What can hang from each mark:
q_151: q_576 q_617
q_381: q_993
q_617: q_151
q_177: q_562 q_943
q_943: q_234
q_3: q_151
q_993: q_381
q_234: q_3 q_562 q_576 q_617 q_943 q_993
q_576: q_151 q_234
q_562: q_177

In the rows, zero is written as 100.
Known rows, with every way that one mark hangs from another:
q_562(q_177): |  93 | 103 |  96 | 104 | 107 |  85 | 101 |  87 |  84 |  93 |  91 |  98 | 101 |  99 | 101 |  92 | 100 |  94 | 101 |  95 | 105 | 108 | 113 | 106 |  95 | 100 |  99 |  99 | 100 |  99 |  86 | 120 |
q_562(q_177(q_943(q_234(q_617)))): |  99 |  98 |  98 | 108 |  82 |  90 |  98 |  73 |  74 |  99 | 103 | 102 |  89 |  83 | 114 | 126 | 105 | 121 | 138 |  99 | 111 | 115 | 110 | 105 | 104 | 107 | 111 |  90 |  90 |  97 |  76 | 144 |
q_562(q_177(q_943(q_234(q_576 q_617 q_993(q_381))))): |  70 | 101 | 112 |  73 |  69 | 101 | 102 |  41 |  67 | 135 |  89 | 106 |  73 |  74 | 120 | 113 |  83 |  98 | 144 | 116 |  95 |  93 |  75 | 118 | 110 | 111 | 108 |  89 |  80 |  85 |  71 | 133 |
q_943(q_234(q_3 q_562(q_177) q_576 q_617 q_993)): |  43 |  80 |  99 |  59 |  74 | 132 | 102 |  73 |  73 | 159 |  90 |  77 |  57 |  84 | 101 | 112 |  63 |  73 | 110 |  81 |  95 |  73 |  76 | 122 | 142 |  75 |  94 |  84 | 124 |  59 |  83 | 139 |
q_3(q_151(q_576(q_234(q_562(q_177))) q_617)): |  96 |  77 | 110 |  96 |  81 |  94 | 100 |  95 |  85 | 111 |  79 |  95 | 107 |  94 | 154 |  83 |  97 | 123 | 115 |  94 | 102 | 110 | 117 |  93 |  86 | 122 |  65 |  82 | 130 | 118 |  84 |  97 |
q_381(q_993): |  92 | 102 | 102 | 105 | 112 |  92 |  99 |  97 | 118 |  88 |  99 | 100 | 107 | 114 | 103 | 116 | 100 | 106 | 100 | 104 |  81 | 109 |  97 | 112 | 105 | 112 | 105 |  93 |  98 |  97 | 106 |  95 |
q_234(q_3 q_617 q_993): |  69 |  92 | 109 |  68 |  71 | 118 | 102 |  85 |  99 | 145 | 118 |  94 |  78 |  90 | 105 | 120 |  82 |  82 | 107 |  78 |  87 |  65 |  67 | 109 | 124 |  99 | 111 | 101 | 110 |  80 |  87 | 119 |
q_562(q_177(q_943(q_234(q_3(q_151) q_576)))): |  92 | 104 | 105 |  91 |  75 | 110 |  76 |  66 |  60 | 129 |  80 | 109 |  90 |  85 | 127 | 113 | 107 | 107 | 132 | 109 |  87 |  96 |  98 | 111 | 137 |  93 |  91 |  85 | 104 |  93 |  93 | 129 |
q_576(q_151(q_617) q_234(q_993)): |  96 | 105 |  97 |  92 |  72 | 103 | 113 |  96 |  82 | 116 | 101 | 107 |  94 |  94 | 139 |  97 |  89 | 139 | 104 | 124 |  87 |  84 |  75 |  99 |  89 | 108 |  69 | 102 | 115 |  94 |  84 |  86 |
q_3(q_151(q_576(q_234) q_617)): | 107 |  84 | 122 | 108 |  63 |  99 |  92 | 105 | 103 | 105 |  97 | 116 | 106 |  76 | 162 |  99 | 112 | 148 | 118 | 112 |  93 | 103 | 102 |  85 |  97 | 128 |  75 |  83 | 120 | 123 |  91 |  87 |
q_177(q_562): | 105 |  96 | 105 |  94 | 111 | 108 | 111 | 104 | 105 | 110 |  80 |  97 | 102 | 108 | 108 | 109 | 106 |  98 | 109 | 102 |  92 | 110 | 100 | 105 |  88 | 116 |  99 | 112 |  89 | 104 | 104 |  98 |
q_562(q_177(q_943)): | 102 | 109 |  93 |  99 | 106 |  82 | 103 |  73 |  76 |  92 |  91 |  98 | 104 | 106 | 108 | 101 | 103 |  98 | 119 |  94 | 103 | 113 | 110 | 101 |  87 | 113 | 105 | 101 |  86 | 105 |  84 | 126 |
q_3(q_151(q_576)): | 105 |  94 | 120 |  97 |  86 |  98 |  80 |  98 | 112 | 106 |  89 | 115 | 113 |  88 | 142 |  96 | 111 | 117 | 105 | 104 | 101 | 109 | 108 | 100 | 106 | 117 |  92 |  85 | 111 | 117 | 107 |  92 |
q_576(q_234(q_3 q_993)): |  71 |  97 |  99 |  71 |  82 | 119 |  99 |  92 |  80 | 148 | 108 |  96 |  83 |  95 | 106 | 105 |  92 |  96 | 105 | 100 |  78 |  59 |  78 |  97 | 124 |  97 |  86 | 114 | 111 |  74 |  95 | 100 |
q_177(q_562 q_943(q_234(q_576(q_151) q_617 q_993))): |  87 | 105 | 107 |  62 |  68 | 122 | 110 |  68 |  83 | 141 |  73 | 103 |  75 |  89 | 144 | 138 |  96 | 127 | 137 | 124 |  88 | 102 |  66 | 115 | 104 | 116 |  94 | 104 |  90 |  90 |  96 | 115 |
q_3(q_151(q_617)): | 117 |  95 | 112 | 115 |  78 |  97 |  97 | 108 | 106 |  95 |  98 | 114 | 107 |  99 | 135 | 102 |  99 | 125 | 108 | 103 |  95 | 106 | 102 | 105 |  87 | 108 |  93 |  86 | 111 | 113 |  95 |  94 |
q_234(q_3(q_151) q_943): |  97 |  94 | 108 |  87 |  85 |  91 |  89 |  93 |  99 | 123 | 104 | 119 | 106 | 118 | 111 | 115 |  99 |  84 | 116 |  97 |  82 |  77 |  94 | 107 | 122 |  90 |  95 | 102 | 116 | 111 |  95 |  97 |
q_151(q_576(q_234(q_3 q_562(q_177) q_993))): |  45 |  82 | 100 |  58 | 100 | 116 |  98 |  85 |  68 | 150 |  86 |  78 |  83 |  94 | 117 |  87 |  78 |  80 | 103 |  79 |  90 |  74 |  90 |  97 | 118 | 103 |  78 | 102 | 125 |  81 |  88 | 110 |
q_151(q_576(q_234(q_3 q_562 q_943)) q_617): |  67 |  62 | 108 |  76 |  81 | 107 | 111 | 110 |  88 | 129 | 107 |  91 |  84 |  97 | 115 | 112 |  71 | 100 | 120 |  85 |  84 |  75 |  77 |  77 | 115 | 112 |  75 |  92 | 128 | 114 |  76 |  87 |
q_3(q_151(q_576(q_234(q_943 q_993)) q_617)): |  74 |  80 | 127 |  84 |  61 |  85 | 102 | 100 | 110 | 122 |  96 | 122 |  94 |  94 | 164 | 114 |  86 | 130 | 125 | 112 |  89 |  77 |  89 |  95 |  93 | 116 |  76 |  87 | 124 | 109 |  86 |  91 |
q_617(q_151(q_576(q_234(q_3 q_562 q_943)))): |  67 |  87 |  99 |  72 |  82 | 101 | 110 |  87 |  88 | 142 | 102 |  91 |  89 |  97 | 106 | 103 | 105 |  79 | 106 | 105 | 102 |  77 |  89 |  86 | 137 | 101 |  74 | 101 | 131 | 108 |  84 |  64 |
q_151(q_576 q_617): |  88 |  83 | 120 | 108 |  86 | 104 | 102 | 115 | 111 |  91 | 104 | 100 |  92 |  72 | 129 | 101 |  83 | 125 | 105 |  99 |  99 | 110 |  89 |  88 |  95 | 127 |  96 |  79 | 108 | 115 |  86 |  99 |
q_562(q_177(q_943(q_234))): |  99 | 108 |  94 | 114 | 107 |  91 |  94 |  83 |  69 |  92 |  94 | 102 |  95 |  93 | 107 | 111 | 102 | 114 | 131 | 106 | 108 | 118 | 117 | 104 |  99 |  99 | 102 |  95 |  86 |  93 |  88 | 130 |
q_943(q_234(q_3 q_993(q_381))): |  72 | 100 | 110 |  88 | 102 | 125 |  90 |  89 |  77 | 143 | 113 | 109 |  81 |  82 |  94 | 105 |  82 |  88 | 116 | 114 |  75 |  74 |  72 | 120 | 124 |  93 | 101 | 105 |  94 |  74 |  96 |  89 |
q_234(q_3 q_562 q_576(q_151) q_617 q_943 q_993): |  55 |  85 |  98 |  32 |  64 | 115 | 113 |  67 |  87 | 164 |  92 |  95 |  75 | 113 | 109 | 115 |  57 |  64 | 109 |  88 |  80 |  57 |  43 | 113 | 130 |  81 |  85 | 100 | 131 |  93 |  80 | 104 |

Rows:
|  70 | 104 | 106 |  71 |  64 | 128 | 107 |  88 |  84 | 137 |  97 | 101 |  75 |  81 | 124 | 102 |  65 | 104 |  96 | 110 |  74 |  72 |  45 | 110 | 125 |  99 |  81 |  89 | 120 |  91 |  84 |  96 |
q_234(q_3 q_576(q_151(q_617)) q_993)
|  88 |  88 | 104 | 100 |  77 | 121 |  88 |  97 |  89 | 129 | 124 | 100 |  77 |  75 |  98 | 128 |  99 | 108 | 119 |  94 |  93 |  84 |  87 | 103 | 140 |  91 | 106 |  94 | 109 |  89 |  87 | 119 |
q_943(q_234(q_3 q_617))
|  88 |  96 | 123 | 101 |  79 | 121 |  87 |  95 |  86 | 140 | 110 | 120 |  87 |  83 | 129 | 107 |  81 | 114 | 120 | 117 |  72 |  79 |  75 | 126 | 110 | 103 |  93 |  91 | 107 |  88 |  92 |  82 |
q_943(q_234(q_3(q_151(q_617)) q_993(q_381)))
|  83 | 101 | 106 |  81 |  46 |  85 | 119 |  66 | 112 | 122 |  98 | 107 |  80 |  89 | 108 | 121 | 105 |  85 | 109 | 117 | 115 |  85 |  81 | 103 | 131 |  91 | 102 |  86 | 117 | 110 |  73 |  97 |
q_234(q_576 q_617(q_151) q_943)
|  95 | 106 | 105 | 101 |  74 |  96 | 102 |  87 |  98 | 114 | 100 | 102 |  96 |  72 | 127 |  92 | 132 | 121 |  99 | 127 | 113 | 102 | 103 |  87 | 122 | 118 |  80 |  95 | 115 | 108 |  92 |  68 |
q_617(q_151(q_576(q_234)))
|  65 |  87 | 121 |  68 |  53 | 109 | 102 |  92 | 102 | 143 |  94 | 114 |  78 | 101 | 131 | 120 |  64 |  88 | 112 | 102 |  72 |  55 |  62 | 113 | 122 |  91 |  90 |  83 | 125 |  95 |  86 | 105 |
q_234(q_3(q_151(q_617)) q_576 q_943 q_993)
|  68 |  94 |  90 |  58 |  62 | 117 | 118 |  74 |  86 | 169 | 110 |  79 |  74 |  98 | 107 | 107 | 104 |  79 |  99 |  92 | 100 |  62 |  78 | 106 | 130 |  92 |  85 | 107 | 130 |  74 |  84 |  82 |
q_576(q_234(q_3 q_562 q_617(q_151) q_993))
|  92 |  92 | 122 | 115 |  79 | 102 |  79 |  91 |  73 | 107 |  99 | 113 |  92 |  68 | 151 | 116 |  97 | 135 | 137 |  98 |  90 | 112 | 103 | 102 | 117 | 125 |  93 |  72 | 107 | 113 |  78 | 121 |
q_562(q_177(q_943(q_234(q_3(q_151(q_576 q_617))))))
|  64 |  98 | 100 |  71 |  85 | 107 | 114 |  84 |  96 | 140 |  87 |  84 |  85 |  91 | 126 |  88 | 105 |  95 |  93 | 109 | 111 |  89 |  95 | 100 | 107 | 104 |  76 |  97 | 127 |  85 | 100 |  67 |
q_617(q_151(q_576(q_234(q_562 q_993))))
|  87 |  91 | 103 |  55 |  90 | 119 |  94 |  72 |  73 | 168 |  93 |  99 | 102 | 120 | 119 |  85 |  95 |  76 | 114 | 103 |  71 |  65 |  77 | 113 | 107 | 101 |  74 | 117 | 112 |  91 | 103 |  66 |
q_576(q_234(q_3(q_151) q_562 q_993(q_381)))
|  67 |  94 | 106 |  47 |  77 | 102 | 120 |  33 |  70 | 143 |  76 |  85 |  81 | 102 | 113 |  97 |  69 |  63 | 131 |  88 |  95 |  93 |  67 | 115 |  88 | 117 | 104 |  95 |  90 |  93 |  73 | 121 |
q_234(q_562(q_177(q_943)) q_576 q_617 q_993(q_381))
| 105 |  79 | 100 |  89 |  74 | 119 |  97 | 102 |  81 | 134 | 100 |  94 | 100 | 109 | 128 |  99 |  97 | 110 | 109 |  88 |  80 |  81 |  92 |  91 | 106 | 103 |  69 |  97 | 129 | 104 |  93 |  82 |
q_576(q_234(q_3(q_151(q_617)) q_562))
|  85 |  81 | 116 |  65 |  43 | 102 |  91 |  72 | 104 | 143 | 101 | 116 |  89 |  97 | 123 | 129 |  94 |  84 | 126 |  94 |  84 |  65 |  73 | 104 | 143 |  93 |  98 |  88 | 122 | 113 |  82 | 116 |
q_234(q_3(q_151) q_576 q_617 q_943)
|  74 |  87 | 107 |  73 |  73 | 116 | 107 |  82 | 104 | 141 | 109 |  82 |  84 |  78 | 107 | 104 | 103 |  77 |  99 |  82 | 110 |  96 |  82 |  99 | 138 | 112 |  98 |  88 | 129 | 104 |  84 |  81 |
q_234(q_3 q_562 q_617(q_151(q_576)))
|  97 |  90 | 116 |  92 |  57 | 121 |  90 |  94 |  96 | 127 |  96 | 107 |  89 |  85 | 130 | 108 |  89 | 106 | 107 | 100 |  79 |  81 |  75 | 104 | 127 | 103 |  86 |  79 | 119 | 108 |  90 | 100 |
q_234(q_3(q_151(q_617)) q_576)
|  68 | 103 | 117 |  61 |  95 | 138 | 103 |  68 |  70 | 163 |  76 | 101 |  73 |  87 | 113 | 125 |  84 |  85 | 142 | 123 |  63 |  80 |  55 | 113 | 119 | 119 | 101 | 111 |  73 |  82 | 100 |  98 |
q_177(q_562 q_943(q_234(q_3 q_576 q_993(q_381))))
|  70 |  79 |  98 |  74 | 101 | 109 |  95 |  86 |  65 | 132 |  88 |  80 |  94 |  91 | 112 |  85 |  92 |  87 | 109 |  81 |  93 |  91 | 101 |  85 | 125 | 112 |  76 | 102 | 121 |  99 |  84 | 105 |
q_151(q_576(q_234(q_3 q_562(q_177))))
|  66 | 100 | 112 |  62 |  66 | 107 | 113 |  70 |  83 | 143 | 101 | 117 |  82 |  92 | 119 | 101 |  55 |  84 | 116 | 125 |  62 |  64 |  31 | 114 | 117 | 107 |  84 |  96 | 108 | 108 |  66 |  79 |
q_234(q_3 q_576(q_151(q_617)) q_943 q_993(q_381))
| 101 | 113 |  99 |  75 |  90 |  99 | 103 |  67 |  73 | 131 |  96 | 116 | 108 | 100 | 124 |  81 | 105 | 111 | 111 | 140 |  80 |  86 |  73 | 106 |  91 | 113 |  71 | 119 |  97 | 101 |  90 |  68 |
q_576(q_151 q_234(q_993(q_381)))
|  33 |  84 |  96 |  43 |  94 | 107 | 115 |  74 |  74 | 150 |  77 |  84 |  71 | 118 |  91 | 102 |  50 |  40 | 103 |  78 |  86 |  61 |  72 | 116 | 124 |  74 |  90 |  97 | 124 |  75 |  82 | 122 |
q_234(q_3 q_562(q_177) q_576 q_943 q_993)
|  82 |  84 | 103 |  81 |  73 | 116 |  99 |  84 |  77 | 130 |  77 |  89 |  90 | 102 | 123 |  92 |  76 |  83 | 104 |  81 |  85 |  92 |  87 | 111 | 116 |  97 |  79 |  77 | 131 | 103 |  82 | 109 |
q_234(q_3(q_151(q_617)) q_562(q_177) q_576)
|  56 |  68 | 124 |  44 |  71 | 105 |  96 |  85 | 112 | 157 | 101 | 102 |  85 | 110 | 134 | 121 |  70 |  72 | 118 |  69 |  87 |  68 |  74 | 110 | 120 | 101 |  97 |  92 | 134 |  99 |  93 | 105 |
q_234(q_3(q_151(q_576)) q_562 q_617 q_943 q_993)
| 104 |  85 | 127 | 108 |  77 |  98 |  92 | 108 | 115 |  95 |  97 | 113 | 105 |  79 | 152 |  99 |  97 | 132 | 110 | 101 |  97 | 111 |  99 |  98 |  94 | 126 |  91 |  75 | 115 | 122 |  93 |  92 |
q_3(q_151(q_576 q_617))
|  57 |  70 | 124 |  62 |  83 | 108 | 104 | 107 | 108 | 140 |  96 | 102 |  86 | 109 | 138 | 110 |  55 |  83 | 111 |  75 |  81 |  73 |  74 | 107 | 104 | 104 |  86 |  85 | 135 | 103 |  92 |  89 |
q_234(q_3(q_151(q_576 q_617)) q_562 q_943 q_993)
|  80 | 102 | 107 |  96 | 105 | 109 |  95 |  89 |  87 | 123 | 103 | 112 |  87 |  88 | 103 |  99 |  88 | 101 | 115 | 123 |  91 |  91 |  88 | 119 | 101 |  95 | 100 | 102 |  89 |  77 | 102 |  90 |
q_943(q_234(q_993(q_381)))
|  84 |  88 | 107 |  96 |  58 | 117 |  96 |  87 | 100 | 118 | 101 | 101 |  74 |  68 | 110 | 122 |  98 | 117 | 117 | 109 | 106 |  93 |  87 | 102 | 135 |  88 | 101 |  81 | 107 |  87 |  91 | 121 |
q_943(q_234(q_576 q_617))
|  72 |  77 | 129 |  48 |  78 | 119 |  90 |  67 | 101 | 164 |  99 | 102 |  95 |  91 | 134 |  96 |  79 |  73 | 119 |  82 |  81 |  80 |  66 | 116 | 113 | 123 |  97 |  95 | 115 | 105 |  92 |  83 |
q_234(q_3(q_151(q_576)) q_562 q_617 q_993(q_381))
|  86 |  87 | 118 |  85 |  54 | 103 |  97 |  94 | 101 | 126 |  96 | 115 |  87 |  97 | 126 | 119 |  77 |  95 | 116 | 101 |  76 |  71 |  72 | 101 | 128 |  96 |  89 |  82 | 123 | 114 |  82 | 101 |
q_234(q_3(q_151(q_617)) q_576 q_943)
|  96 |  91 |  92 |  80 |  94 |  87 | 111 |  66 |  79 | 109 |  91 |  81 |  98 | 114 | 105 | 108 |  91 |  86 | 126 |  70 | 113 | 113 | 104 | 100 |  83 | 113 | 106 |  99 |  97 | 105 |  77 | 130 |
q_234(q_562(q_177(q_943)) q_617)
| 102 | 102 |  91 |  96 |  78 | 102 | 111 |  77 |  90 | 120 | 104 |  88 |  84 |  97 | 106 | 123 | 115 | 107 | 123 | 102 | 122 | 115 | 104 | 106 | 108 |  98 | 101 |  89 | 108 |  91 |  89 |  90 |
q_177(q_943(q_234(q_562 q_617(q_151))))
|  80 |  74 | 110 |  71 |  66 | 113 | 105 |  95 |  96 | 135 |  88 |  98 |  89 | 115 | 118 | 111 |  65 |  78 | 112 |  87 |  79 |  73 |  72 | 103 | 119 |  88 |  81 |  82 | 132 | 111 |  88 |  92 |
q_234(q_3(q_151(q_617)) q_562 q_576 q_943)
